Each row comes from the steps of one walk. Every step used is in the known rows, and no mark comes twice. Write the walk behind each row, first mark first.
Known rows:
C-Y-W-Z-E-H-X: [ 20   1 -15  11  12  15  17  23 -20   1   0 -11  -6   5 -42  14  -8   2
  19  -5   8 -16  15   9  21   6  25 -11   5  16 -13  -4  44]
Y-W-C: [  4 -14  -5   9   8  -8  17   8   9  -2  -7  -3   0  15 -17  13  -2  -1
  -8 -11   1 -10  -5 -15   4  -5   7   5 -12  14  10  11  10]
M-V-C-Y: [  8   4 -10   4   4   5  12   4  10 -23   7  17   2  18 -14  11  -8 -10
   2   0 -13  -4  -4  -7  -9  -3  28 -14 -13  13 -14 -23 -10]
F-V-C-M: [  3 -13 -25   9  -7  17  20 -17  20 -13 -14   1   0  27  -1  -3  12   5
  16  -6 -11  -9  -7 -16  -5 -16  20  -5 -15  11   2  15  16]
C-M-W-Z-E-H: [ 16   0 -12   6  -2  34 -30   0  -6  20  -8 -22  -5  21  -4  15 -14   4
  25  -4  -7 -13  -7   3   7 -17  15 -25   1   1  -8   0  26]
Z-W-C-M-V: [ 19  23 -12  11   0  13 -14  -3  12   0 -13   4  -6  23  -9  16   8   9
  20 -16  -9 -16  13 -15  -5 -18  14  -6 -13  16   2 -11 -10]
F-X: [ -1 -23 -16  -7  10  -4  13  -2   7 -30   3 -18 -17   1 -10  21   3  -1
  11 -18  -4   4   1 -17  -2   2   7   6 -10   7   9  10  -2]
V-F: [  8 -17  -6   2  11  -1   3  -2  15 -21   0  -2  -2  18 -12  11 -12 -19
  -5 -15   0   6  -9 -11   0  -4   2   2  -6   3   3  14  -1]
C-M: [  8 -15 -16   2  -8  20  10  -7  15  -7  -8  -8  -4  12  -1  15  -1   3
   5 -20 -13  -5   2 -15  -6 -11  12   1  -7  -1   3   9  12]
M-W-Z-E: [ 11  -6  -1   2   2  14 -25   2   8   9   7 -22  -6   8 -15  18 -20  -8
  17  -4 -18   2 -13  -7   8  -3   6 -17  -9   8  -2  -3   5]
W-C-M: [ 16  -9 -17   5   2  22   0   0  11   2 -18  -3   0  11  11  10  11  -1
   6 -20  -9 -18   5 -22  -4 -15  11  -6 -12  11   4   5   9]
F-N: [  6 -18 -10  -8   4  -4  16  -6   7   8  -3  -6  -6   2  -2  10  -6   3
  10 -14 -16   3  -6 -19  -5   4   8  -5  -6   7  -2  10  -3]
M-V-C-Y-W-Z-E: [ 16   4 -10  13   2   6   9  18   8  -4   5   6   6  20 -39   7 -11 -18
   7   6 -19  -9  -1  -1   9   2  36 -25 -14  19 -10 -20   8]
W-Z-Y-C: [  2  -5  -4  -5   4   7  12  13  11   2   7   1  -6   7 -33   7  -8 -10
 -11  -9   6   3   0 -12   2   7  -8  -4  -4  15  -4   6  -5]
Y-W-C-M-V: [  8   8  -9  10  -1   7   3   8  13   0 -14   1   2  26   0  15   5   5
   4 -15 -12 -21   8 -16  -5 -17  17   2 -11  15  -2  -9  11]
Z-E-H-X: [ 19  -3 -10  11  21  10  15  -4 -19  -6  -9 -18 -14  -5   0  23  -6   6
  32 -20  12  -7   0   0   9  -6   6  -3  -6   5 -15  18  43]
W-Z-Y-C-M: [  7   0 -15  -1  -8  25   6  11  15   7  -4   1  -4  10 -22   1   0  -7
 -11 -13  -2  -7   8 -12   2  -1   0  -6  -3  11  -4   8   3]
V-C-Y-W-Z-E-H: [ 17 -14 -17  13   7  13  19  15  -9   4  -4   1   7  21 -45   2 -11 -10
   2   8   3 -14  -8   9  16   0  35 -29  -5  13  -5   5  27]
Y-W-Z-E-H: [ 15 -15  -6   6   5   6  14   9  -8  14  -3 -20  -3  16 -38  23 -10   1
  17  -6   6  -5  -8   0  12  -3  12 -14   0   5  -1  16  35]
Y-W-C-M-N: [  9 -19  -8   8  -1   4  13  10   7   9 -22  -9   7  18   4  19  14   3
  -2 -10 -12 -20   0 -14  -6 -17  21  10  -5   3  -6  18  23]
H-Z: [ 13 -39  -2  -8   5   3  11  -5   8   0  -1 -15   5  10 -10  16 -10   0
   2  -3  -5  11  -3 -14  -5   3   2  13  -6   4  -3   3   4]
Z-E: [ 12 -18  -7   2   7   8  16  -5   7   1  -3 -18  -9  -2  -3  24  -8  -9
  22 -18 -16   1  -5 -13  -2  -5   8  -5 -20   5   4  14  15]
Y-C-M-W-Z-E: [ 14  -8 -10  12  -8  26 -29   6  16  12 -12 -18  -2  18 -12  -8 -12  -8
   2  -8 -19  -6   0  -3  10 -10  11 -11 -15   5  -7   6  13]
E-Z-Y-W-C-M: [  8  15 -11   4   4  13   9  13   6  15 -10  17   8  19 -11   0   0  11
 -12 -11  -6 -20   2 -23   2  -7   8   8   4  13  11   4  11]
W-C-M-V: [ 18  11 -10   3   3  17 -10   2  11   0 -13   0  -1  19  15  18  10   1
  18 -19 -13 -19  10 -22 -12 -21  14  -7 -10  15  -9 -16   2]
W-C-Y: [ 14 -11 -14  -2   9  15  12  15   3  -3  -5   5  -1   4  -9  11   4  -9
   6  -9  -9 -16   9 -18  -4  -2  19  -8 -10  20   3 -15  -5]
E-Z-Y: [  3   7  -2 -12   9   4  12   2   6   2  11  12  -1   3 -19  15 -14   6
   0 -10  -5   5  -9 -23  -7   3  -3   9   5   7   5   0  -2]
E-Z-W-C-M-V-X: [ 30  31 -15  16  12   4 -33   2  11  16  -8  20   0  30 -17   2   2   5
  11 -18  -9 -15  21 -24  -7 -12  13 -11   2  14  -3  -7 -10]
C-Y-W-Z-E-H: [ 15 -13 -14   1   5  18  19  22 -12  14  -2 -11  -2  14 -47  18 -11  -4
  17   1   0 -11   4   6  11   1  26 -18   2  11  -2  -4  28]
E-H-X: [ 12  -1  -8   6  16   3  13  -5 -14 -18  -1  -6 -12   3  -8  22  -4  15
  14 -18  21  -3  -2  -3   6  -4   2   3   4   5 -15  12  31]
M-C-Y-W: [-12 -15  -7   4  -6  -6  29  16  11  -9   2   7  -2  18 -31  20 -17  -5
 -15  -1 -17   2 -16  -3   0  -3  18  -2 -12  18  -2 -12   4]

Write each row's walk:
[  2  -3  -1   6   9   3 -20   1   7  -2  -1  -4  -5  12   6  12 -12   0
   0  -5  -6  -8 -13 -14   0 -10   2  -4 -14  14   2  -2  -8] | M-W-C
[  7  20  -8  -2  -6  22  -4  13  15   4   1   4  -4  19 -17  10  -1  -6
   0 -12  -5  -7  13 -14  -6  -4   3  -7  -1  14 -17 -13  -4] | W-Z-Y-C-M-V
[ -2  -5 -10   5 -10  20 -17  -6  16  -6  -4 -10  -5  17   6  11 -16   6
  -1 -10 -17  -5  -7  -6  -3 -13   9   0  -9  -1   1   1   3] | C-M-W
[  6 -11  -8   4  -4   4  15  24   7  10   2  -5  -2  16 -41  20 -15 -16
   3   2 -25  -1 -11  -4   8   0  23 -22 -13  23  -4 -16  14] | M-C-Y-W-Z-E
[  2 -23 -17  -3  18  -6  -2   2  11 -40  -1 -12 -12  14 -10  10  -2 -19
   1 -17   0   5   0 -14   2   0   5   5  -7   6   9  17  -7] | V-F-X
[-15   4  -9   8  -5  22  -6   3  15   1  -7   2  -7  13   4  -3 -19   0
 -17  -9  -6  -7  -3  -1   0  -8  -1   6 -15   4  -3   7  -4] | Z-Y-C-M-W
[-18  -5  -4   1   4  -1  35   7   7  -3   8  -1  -8   5 -21  25 -15   1
 -10  -9   2  -2  -8  -6   0   4   0   8  -7   9  11  13   6] | Z-Y-W
[  2 -23  -2 -11  10  10  19   1   2   7   6  -9   2   2  -4  21 -12  -4
   0  -1   0   6  -2 -13  -6   7  -5  10  -5   9  -1   1  -5] | H-Z-Y
[  3   2  -6 -10   4  13   9   7   7   4  17  -3  -9   2 -24  26  -8  -7
   5  -8   0   1  -4 -16  -2   7  -4 -12   3  14   1  -2  -6] | W-Z-Y
[ 15   2 -15   5   7  13   8  10   5  -1  -4   8  -6   8 -35   9   1  -3
   9  -7  -4 -11  12  -8   3  -1  21  -6 -13  22  14 -11 -17] | Z-W-C-Y
[  4  -5   1  -2  -2   6 -25   2  13  -4  14 -11  -5  17 -23  17 -21   0
   0   0  -9   5 -15  -8   3  -1   1  -9   1   8  -3  -8  -7] | M-W-Z
[ 18 -27  -5  -1   9   2   8 -10  -7   8  -6 -14   2  20 -37  17 -12  14
  13   2  20  10  -3   4   3  -1   3   6   0   2  -1  10   5] | E-H-Z-W
[  9 -16 -12   4  11  22  16  11 -14  27 -21  -4  11  23   2   9   3   9
  -5   1  17 -24   7  -6   3 -10   7   3   3  13  -3   9  21] | E-H-Z-Y-W-C-M
[ 26  11 -12   0   8   8  -3  12   4   4  -3  21   6  14 -48  -5  -3   8
   6  -3  -9  -6  10 -19   2   0  20   2  -1  20  13 -16 -15] | E-Z-W-C-Y
[  9   5 -10   0  -7  16   0  -5  16  -9  -3  -4  -5  17   4  25  -2   4
  17 -19 -17  -5   7 -14 -14 -14  15  -1  -5   3 -10 -11   5] | C-M-V
[ 14 -28  -2  -1   3   0   7  -9  10   2   0 -13   2  14 -35  14 -12   6
   6   0   0  14   1  -6   2   3   2  12  -9   5   6   8  -9] | H-Z-W
[ -1 -11  -8  -3  -2   5  18   9   9  -9   3   7  -6  10 -16  23 -11 -10
  -1  -5 -19   3 -13 -11  -8  -5  13 -11 -13  18  -9 -19  -4] | M-C-Y
[ -5   3 -15   8   2  18  19  12   6  10 -13   4  -2  11   2  12   3   0
  -9 -14  -2 -26   5 -13   2  -8   8   0  -9  16  12   9   9] | Z-Y-W-C-M
[  7  33  -5   0   6   9   0  16   6  12  -6  20   8  25  -7   8  -2  11
   0 -10 -11 -21   7 -24  -6 -11  11   7   4  16  -1 -16   5] | E-Z-Y-W-C-M-V
[  7  -8  -8   8 -13  19 -28   6  21   0  -6  -7   0  26 -21  -9 -13  -1
 -16  -5 -10  -2  -3  -5   8  -8   5  -2  -5   4  -8   2   1] | Y-C-M-W-Z
[ 22 -40  -3  -3  10  11  12  -4   3  12  -7 -25   5   1  -3  17 -10  -9
  19  -7 -14   7  -1 -13  -1   0   8   3 -17   3  -2   9  14] | H-Z-E
[  5 -15 -10  -2  -7   7  17  23  10  -4  10  -2   0  16 -55  14 -11  -5
  -7   1 -10  -3   6  -4   6  10  22  -5   3  15   6 -12   5] | C-Y-W-Z
[ 11 -28  -9   3  -6   8  13   1  15   0 -21  -9   1  15  -1   9   8  -2
  -6 -15 -13  -3   0 -10 -11 -14  14  17  -7  -8 -18  24  19] | Y-C-M-N
[  4 -19  -3   0  21   4  22  13 -16  22 -10  -3   9  17 -10  15  -5   6
  -5   6  25 -15  -3  -6   3  -2  -1   5   1  15  -2   8  14] | E-H-Z-Y-W-C
[ 15  -3 -11   7  -7  32 -31   2  11  13  -3 -21  -4  14  -4  12 -14  -5
  17  -7 -26  -9  -4  -7   7 -10  14 -19  -8   4  -2  -3  11] | C-M-W-Z-E
[ 17   3  -3   0   1  -5   1  -8  12  -4   4   7   0  16 -50   7 -14  15
   5 -10  -6  13  -6 -15   0   0   5  12   1   4  13   7  -6] | E-Z-W
[ 22 -14  -6  -1   4  13   2   3   8   9   3 -20  -7   1 -21  22  -5 -12
  23 -13 -14   1  -4 -16   3   0   8 -17  -8   9   1   5  13] | W-Z-E
[  8  -9 -11   4   1   8  16  23  -9  16  -3  -5  -2  22 -43  24 -14  -8
  10   6  -7  -5 -14   5  10  -7  23 -28  -4  22 -11 -11  28] | M-C-Y-W-Z-E-H
